In the rows, 128 means zero.
Known rows, with every step that occurs
nepim/kalidi: [163 152  98 136 114 143 111 135 126  98 110 126 108 116 140 120 141 119
 114  93 116 139 105 124 150 136 128 117 132 135  95 111 149 116 121 141
 137 100 139 112 115]
mifu/vupusef/zibaf/pevu/kalidi: [ 45  83 131 151 192 147 126 150 142 131 116 173 133 144 135 130  68 153
 132 156 134 159 115  85  81  88 109 133  88 152 132  73  80 119  90 119
 137 167 145  83  52]
pevu/zibaf/dekev/kalidi: [ 67 175 100 113 117  82 114 102 108  59 200 125 146 133 118 125 107 104
 130 129 117 139 110 105 102 109 115 146 117  89 114 101 150 112 139  99
 130 112 117 104 135]
dato/kalidi: [127 114 109 143 137 100 121 122 113 125 110 129 130 141 116 105 120 116
 120  99 117 116 121 106 125 134 136 159 149 145 118 167 117 147 102  75
 129 151 156 109 132]
kalidi/nepim/zibaf/dato: [130 182 109 144 173 165 114 111  90 153 158 106 158  79 129 155 105 128
 118  99 149 135  74 155 146 134  75 116 123 107 138 113 160  65 140 164
  75 107 173  96 114]
mitog/mifu/vupusef/zibaf/nepim: [137 115 108 140 145 142 156 126 159 117 109  89 116  99  95 145  92 138
 134 109 124 116 109 116  81 131 166 117 129 162 201  55  83 140 134 142
 109 124 159  70 104]
kalidi/mitog: [127 127 105 129 131 121 120 129  79 116 105 119 118 107 135 180 122 105
 117 150 141 110 114 147  94 123 126  88 113  95  99 149 141 129 141 121
  99 142 122 152 131]
mitog/mifu: [143 118 144 121 114 116 122 151 158 135 116 113 111 123  96 145 124 117
 138 106 139 101 100 131 116 146 136 121 141 158 165 104 146 141 123 112
 112 107 123 117 126]
dato/kalidi/pevu: [111 120 126 152 166  94  85  89 149 110 131 103 116 126  97 102 102 138
 108  90 122 129  96 135 136 126 147 135 146 189 119 149 114 141  90 102
 125 171 183  84 146]
kalidi/pevu: [124 128 131 143 166 122  98  98 163 111 144 103 119 119 101 125 108 145
 120 118 136 137 114 141 140 102 131 117 120 175 121 109 118 118 110 158
 125 159 156 108 146]
nepim/kalidi/dekev: [158 170  94  95 126 133 105 137 117  93  90 146  86 136 151 134 108 107
 127 104 111 154 114 153 154 107 139  61 102 118 107 100 132  97 101 121
 141  93 127 104 125]
dekev/kalidi/nepim: [152 206 122 166 108 121 118 128  96 140 146 126 114 116 141 142 129  87
 130 137 104 118  97 139 145  89 134 153 114 108 111 116 138 101 162 122
  89  93 149  85 100]
nepim/zibaf/pevu/kalidi/mitog/mifu: [ 81  96 120 119 179 158  80 177  96 150 113 124 117 124  92 202  63 117
 149 130 181 104  48 118  87 147  63  76  72 139 122 120 189  95 121  97
  84 139 101 131  85]
nepim/zibaf: [110 115 121 125 150 183 104 135 109 125 145 128 143 115  93 135 101 141
 140 128 153 140  97 142 126 147  99  94 114 128 116 123 151  99 145 130
 121 129 133 105 140]
vupusef/mifu: [130 107 129 157 145 103 107 129 134 140 130 145 156 129 153 132 127 132
 110 119 131 113 106 141 139 119 127  91 105 134 112 140 130 110 131 158
 119 140 136 139 159]
simul/zibaf/pevu: [140 103 132 147 136 132 144 122 144 156 123 102 119 115 132 128 118 102
 118 127 125 132  94  76 156 118 100 108 116 153 136 100 152 146 120 149
 155 163 119 115  81]
mifu/vupusef/zibaf/dato: [101 115 132 143 183 142 139  96 120 116 125 138 149 104 137 131 109 166
 111 112 112 169 126 120  92  94 123 100 135 133 170  67  76 123 117 155
 118 133 182  78 102]
dekev/kalidi/mitog: [133 163 107 121 113 109 114 108  60 123 125 119 108  99 142 177 140  91
 133 150 106 111 108 125  94  95 125  86  97  96  78 137 143 130 165  94
  99 116 117 124 112]
dekev/kalidi: [129 167 126 133 108 108 107 112 102 128 143 125 112 127 129 118 139 116
 137 131 108 135 115 107 128 106 117 132 118 125 102 108 142 133 162 107
 125  93 133  97 119]
dekev/kalidi/pevu: [119 151 135 142 146 119  74  71 138 120 166 104 108 111 106 104 128 129
 123 118  98 147  92 129 147  92 124 124 113 170  91  86 130 121 148 142
 119 115 157  90 120]
mitog/mifu/vupusef: [149  96 138 141 131 149 143 147 173 129 101 101 106 111  85 156  91 121
 141 122 129 127 108 118  72 137 144 124 115 181 211  77 116 135  80 104
 114 124 176 108 127]
mitog/mifu/vupusef/zibaf: [129  86 140 150 150 147 135 162 145 107 120 135 118 128  75 163  92 152
 132 125 150 133 100 136  60 108 160  93 126 172 186  62  87 152  97  98
 105 129 163  72 101]
vupusef/zibaf/dekev/kalidi: [ 71 184 148 144 125  93  85 137 101  72 191 148 151 133  93 128 114 127
 164 129 106 152 113 141 124  96 158 105 127 110  89  76 129 133 191 112
 122 127  98  37 119]
zibaf/dato/kalidi/simul: [145 129  93 119 140 113 115  83  92 165 114  87 148 118 132 134 130 128
  96  65  94 127 111  98 117 161  72 146 141 137 137 184 126 182 118 120
 143 110 159 117 151]
dekev/kalidi/simul/zibaf/dato: [183 161 127 122 143 118 133  49  74 190 150  57 107  96 140 129 121  85
  94  99  76 145 105  81 141 138  61 106  99 132 126 129 160 195 188 183
 157  86 125  98 115]
pevu/zibaf/dekev/kalidi/mitog: [ 63 176  85 117 112  87 109 105  68  60 174 128 135 111 124 183 104  85
 123 146 131 118 102 125  60  91 132  97 102  61  83 117 160 118 138  92
 110 134 110 141 142]
simul/kalidi: [138  84 131  99 132 155 141 156 152 134 131 133 100 135 131 105 112 158
 137 130 138 110 167 145 138 146 132 141 139 109 134 126 144 108 131 135
 119 143 125 133 123]
simul/zibaf/pevu/kalidi: [ 99 104 153 146 175 117 147 136 130 168 119 126 114 146 144 131  68  96
 126 144 132 134  99  72 149 126  86 140  91 176 103 117 148 128 125 150
 152 172 115 116  69]
mifu/vupusef/zibaf: [101  96 135 159 156 158 140 132 124  99 125 158 124 136 106 136  95 154
 113 149 133 165 127 133  72  99 152  98 118 149 151  89  76 134 102 124
 128 147 170  72 113]
kalidi/simul/zibaf: [183  96 131 138 127 146 148 106  88 167 111  89 100 115 109 142 107  91
  85 142 122 135 115 108 131 155 114 101 103 146 135 165 144 205 139 176
 164 147 117 122 142]
zibaf/dekev/kalidi: [104 198 145 140 118 100  91 122 123 101 170 113 138 126 107 132 122 102
 163 130  94 152 113 110 146 107 134 127 103 116 106  97 163 126 167 120
 124 123 114  87 146]
kalidi/nepim/zibaf/pevu: [124 135  90 169 146 185  97 157 133 154 145 122 154 115 113 162 121 115
 127 145 156 121  55 139 148 116  78 127 115 107 133 114 156  60 121 125
 103 134 137  90  91]
vupusef/zibaf: [106 108 125 130 143 121 122 139 107 109 140 162 139 138 120 130 120 157
 113 134 142 129 124 150 111 111 149  94 140 119 111 111 105 142 140 131
 133 124 120  88  99]
mifu/vupusef/zibaf/dato/kalidi: [ 99 108 111 154 184 114 138  90 105 109 119 125 150 108 133 127  96 151
 105  79  98 161 111 110  77 106 129 110 157 148 146 112  68 142 100  98
 116 143 200  56 100]

Rows
[169  79 115 148 123 153 132 112 125 189 116  89 115 115 131 159 116  90
  90 132 110 130  93  75 144 139  78 105 103 143 138 134 154 188 130 152
 180 141  99 116 115] -> kalidi/simul/zibaf/pevu
[ 49 134 107 146 173  61  97  90 169  41 180 108 150 141  84 113  73 128
  99  89 142 138  86 124 110 126 143 141 153 167 129 146 115 128  54  98
 124 186 180  95 169] -> dato/kalidi/pevu/zibaf/dekev
[134  90 108 100 123 152 128 158 104 125 107 128  82 107 145 156 102 140
 129 156 151  83 172 157  96 146 147  92 129  69 115 138 144 108 136 121
  90 157 123 155 125] -> simul/kalidi/mitog
[149 176 141 145 109  80 113 139  90 107 133  70  89  86  76 203  78  46
 147 117 124 112  62 117 103 128 151  71  86 149 124  96 201 174 185 104
  97 160 103  92 133] -> simul/zibaf/dekev/kalidi/mitog/mifu
[123  86 151 114 163 150 108 117 192 117 150 111 102 128 116  92 101 165
 125 123 150 113 153 162 150 131 146 130 135 147 136 103 123  96 113 169
 114 161 152 115 149] -> simul/kalidi/pevu
[ 98 129 134 123 166 109 128 132  60 131  97 146  96 123 131 178  83  98
 127 153 147 121 126 126  89 126 123 113  80 108  77 165 138 133 124 130
  94 156 121 155 110] -> pevu/kalidi/mitog
[168 114 107 134 105 140 114  97  94 189 141  76 104 129 134 138 134  69
  94 124  84 133  84  62 143 119  61 114  81 144 110 108 162 201 169 140
 178 110  94  85  96] -> dekev/kalidi/simul/zibaf/pevu
[100 121 136 160 144 119 117 167 128  68 118 128 128  99  59 224  66 114
 154 146 151 141  86 152  28 109 185  49 113 138 177  55 120 148 108  99
  69 180 135  80 133] -> kalidi/mitog/mifu/vupusef/zibaf/dekev
[ 72 168 141 172 144 125 105 122 118  74 171 147 141 125  94 133  94 127
 151 147 106 171 109 122  80  83 157 103 103 130 126  54 101 131 156 105
 120 151 142  29 111] -> mifu/vupusef/zibaf/dekev/kalidi
[ 68 119 129 192 194 149 134 180 131 140 121 180 135 137 128 172  57 125
 115 165 133 141  83 108  93  78 127 140  93 134 146  73  77  95  84 117
  93 158 178  68  43] -> mifu/vupusef/zibaf/pevu/kalidi/nepim
[150 161  61 137 133 141 125 113 113  90 112 107 132 107 155 109 143 125
 111  88 107 139 122 131 160 127 146 105 139 125  91  74 114 117 188 174
 128  90 125  61  72] -> vupusef/zibaf/nepim/kalidi
[109  78  95 155 148 120 134 159  86  93  80 129 106 105  68 199  74 106
 116 116 149 112  86 137  21 114 181  69 131 156 155 123  90 176  78  42
  91 162 185  68 108] -> dato/kalidi/mitog/mifu/vupusef/zibaf
[226 152  95 136 135 146 133  75  87 158 109  61 100  94 155 137 121  89
  69  48  91 146  93 100 164 153  67  94 120 150 120 130 166 180 143 200
 163  96 150 108 119] -> nepim/kalidi/simul/zibaf/dato
[146  97 116 141 126 150 144 137 125 118  79 109  96  94  90 203  80 103
 129 145 147 110  88 124  36 120 150  84 105 152 179 116 124 145  94  93
  80 147 165 138 133] -> kalidi/mitog/mifu/vupusef
[172 116  84 167 131 156 120 164 101  85  76 141  96  99 100 214  91 107
 104 112 141 126  70 141  43 106 158  49 111 154 132  74 113 147  98 103
  97 119 167  67  94] -> nepim/kalidi/mitog/mifu/vupusef/zibaf
[ 78 185 119 143 127  91  86 127  50  71 164 145 141 109 110 192 113 100
 144 150 112 128 103 148  84  82 167  61 110  77  73  85 146 147 199 103
  98 140  83  66 113] -> vupusef/zibaf/dekev/kalidi/mitog
[ 93 143 122 172 162 126 114 165 125 168 135 149 125 141 138 157  87 100
 130 142 140 106 103 104 153 112 101 163 102 120 121 128 143  88 106 117
 107 146 138 123  68] -> zibaf/pevu/kalidi/nepim
[ 76 160 124 163 145 121  97 124  69  60 139 138 129 100 103 195  91 100
 138 163 108 157 103 133  48  68 165  55  85 100 105  73 106 145 155 112
  98 158 143  58 105] -> mifu/vupusef/zibaf/dekev/kalidi/mitog
[144 141 119 141 111 135 119 130  99 122  98  97  85  94  97 202 104  83
 143 149 107 124  89 100  40  96 140  93  88 147 148  85 132 147 128  75
  80 111 165 102 116] -> dekev/kalidi/mitog/mifu/vupusef
[ 98 124 156 160 144 124 118 181 164  73 138 131 151 130  57 161  68 135
 152 126 140 145  91 146  66 112 180  90 129 168 207  50 111 146 107 106
 105 156 148  49 136] -> mitog/mifu/vupusef/zibaf/dekev
[ 95 186 130 139 211 141 108 134  89 169 148 126 148 107 119 146  57 132
 127 108 157 132  74 144 143 142  69 138  89 118 119 136 155  58 146 169
  67 114 173 100 104] -> pevu/kalidi/nepim/zibaf/dato
[179  93 101 148 128 115 137  98  85 157  96  97 106 135  88 134  87  86
  82  99 106 120  99  91 122 168 113 121 118 160 115 198 133 229 120 124
 172 155 156  90 150] -> dato/kalidi/simul/zibaf
[115 103 118 134 174 113 128 116 133 121 117 110 146 103  97 141  94 141
 124  46 120 133  82 116  72 119 139 111 164 178 200  91  91 156  80  72
 112 126 210  47 100] -> mitog/mifu/vupusef/zibaf/dato/kalidi
[ 88  80 113 169 153 161 130 147 155 124 126 140 146 132 125 143 112 156
 121 145 128 157 101 100  84  76 124 103 129 137 160  54  71 128  91 102
 143 150 141  68  70] -> mifu/vupusef/zibaf/pevu
[ 94 103 117 134 154 136 106 135 115 171 122 125 125 161 138 141 108 125
 111 139 131 128 107  83 120 134  65 152  74 131 116 149 137 150 117 137
 156 129 102 151 104] -> zibaf/pevu/kalidi/simul
[ 89 102 152  95 186 108 131 133 115 158  92 142  77 141 138 135  46  89
 136 151 134 148 107  98 155  98  99  89  69 148 117 103 146 121 104 123
 154 173 100 115  69] -> simul/zibaf/pevu/kalidi/dekev
[107 136  96 126 138 127 139 110 113 107 127 106 135 113 135 112 132 138
 121 130 126 115 141 131 141 121 154 110 134 105 123  97  99 128 183 165
 131 115 116  82  99] -> vupusef/zibaf/nepim
[ 87 140 156  82 186 120 113 146  90 121 103 165  93 155 136 137  59 115
 155 160 135 148 145 138 119 115 133 102  71 123 122 126 126 110 113 115
 127 134 113 134 118] -> pevu/kalidi/dekev
[122 142  87 182 149 151 107 152  83 133 127 128 142 118  81 135  77 127
 120 104 152 116  62 154 139 149 114 136 134 120 119 162 141  96 118  95
  93 135 191  68 125] -> dato/kalidi/nepim/zibaf
[200 124  98 129 115 143 158  63 102 169 103  35  95  96 128 143 113  80
  96 131  99 119 132  93 152 174 116 122  94 136 148 156 132 197 183 209
 162 132 114 116 134] -> kalidi/simul/zibaf/nepim
[137 169   4 109 108 126 141  75  72  67  98  88 105  91 184 167 135  86
  73 108 128 107 117 115 103 134 118  99 119  68  89 136 134 106 136 148
 116  92 145 150 102] -> pevu/zibaf/nepim/kalidi/mitog
[166 179  77 157 148 135  93  61 160  91 112  49 105  85 152  94 132 124
 107  72 100 135 109 131 191 129 136 122 120 176 108  79 130  98 137 200
 117 113 171  92 120] -> zibaf/nepim/kalidi/pevu
[111 118  99 146 153 162 155 100 130 111 112 107 134 111 133 121 109 139
 121 145 113 154 140 126  96 113 160 115 127 132 156  69  63 136 152 150
 126 139 162  67  96] -> mifu/vupusef/zibaf/nepim
[108 140 100 128 179 142 101 100  87 145 137  98 157  98 116 113 103 146
 125  66 132 146  81 117 134 161  69 122 139 132 127 147 146 101 121 110
 118 120 180  82 135] -> nepim/zibaf/dato/kalidi
[121 115 132 118 158 132 114 129  87 160 118 134 112 152 113 145  86 123
 115 153 129 121 121 105 105 161  91 148  75 137 115 181 138 169 133 157
 135 129 123 147 136] -> pevu/kalidi/simul
[141 147  83 173 179 166 105  71 167  63 109  73  99  80 124 102  98 148
 101  95 106 167 100 124 133 100 159  99 123 189 123  46  65 109 125 198
 109 127 210  28  95] -> mifu/vupusef/zibaf/nepim/kalidi/pevu
[164 156  69 135 116 142 108 136  66  96  92 129 105 101 150 180 138  99
 106 107 118 111  96 135 113 126 130  79 121 105  68 136 152 125 125 133
 112 115 131 141 111] -> nepim/kalidi/mitog
[ 82 148 107 125 140  99 102  59 129  84 189 119 114 122 119 111 114 128
  90 125 123 130  90 126 106  85 120 122 117 143 111  96 114 114 110 116
 114 111 162  99 132] -> dekev/kalidi/pevu/zibaf
[ 80 194 155 158 171 139  46  96 143  81 203  88 143  96  66 120  81 141
 159 120 136 177  63 153 141 117 106 105  96 160 102  68 166  77 168 153
 106 142 145  45 171] -> nepim/zibaf/dekev/kalidi/pevu
[ 56 103 127 133 186 172  90 141 117 155 136 139 137 144 119 118  82 151
 148 136 171 145  86 104 134 136  58 128  86 151 105 113 154  75 127 131
 127 142 116 114  86] -> nepim/zibaf/pevu/kalidi
[ 69 141 111 120 120  90 139 119 135  69 178 138 158 145 115 139  96 111
 116 122 148 140 125 129  94 131 123 138 127  92 147 116 133 115  98 121
 133 152 121 137 152] -> pevu/zibaf/dekev
[ 91 164  98 154 149 106  82  86 171  25 184 109 123 122 122 135  85 115
  98  74 140 150  81 150 136 118 128 120 129 146 109  82 131  99  72 172
 133 138 159 102 159] -> nepim/kalidi/pevu/zibaf/dekev
[120 121  86 149 131 106 121 116  69 118  86 122 114 109 120 169 121  92
 114 109 129  98 115 117  77 136 138 110 134 113  93 182 130 150 110  63
 107 161 149 130 124] -> dato/kalidi/mitog
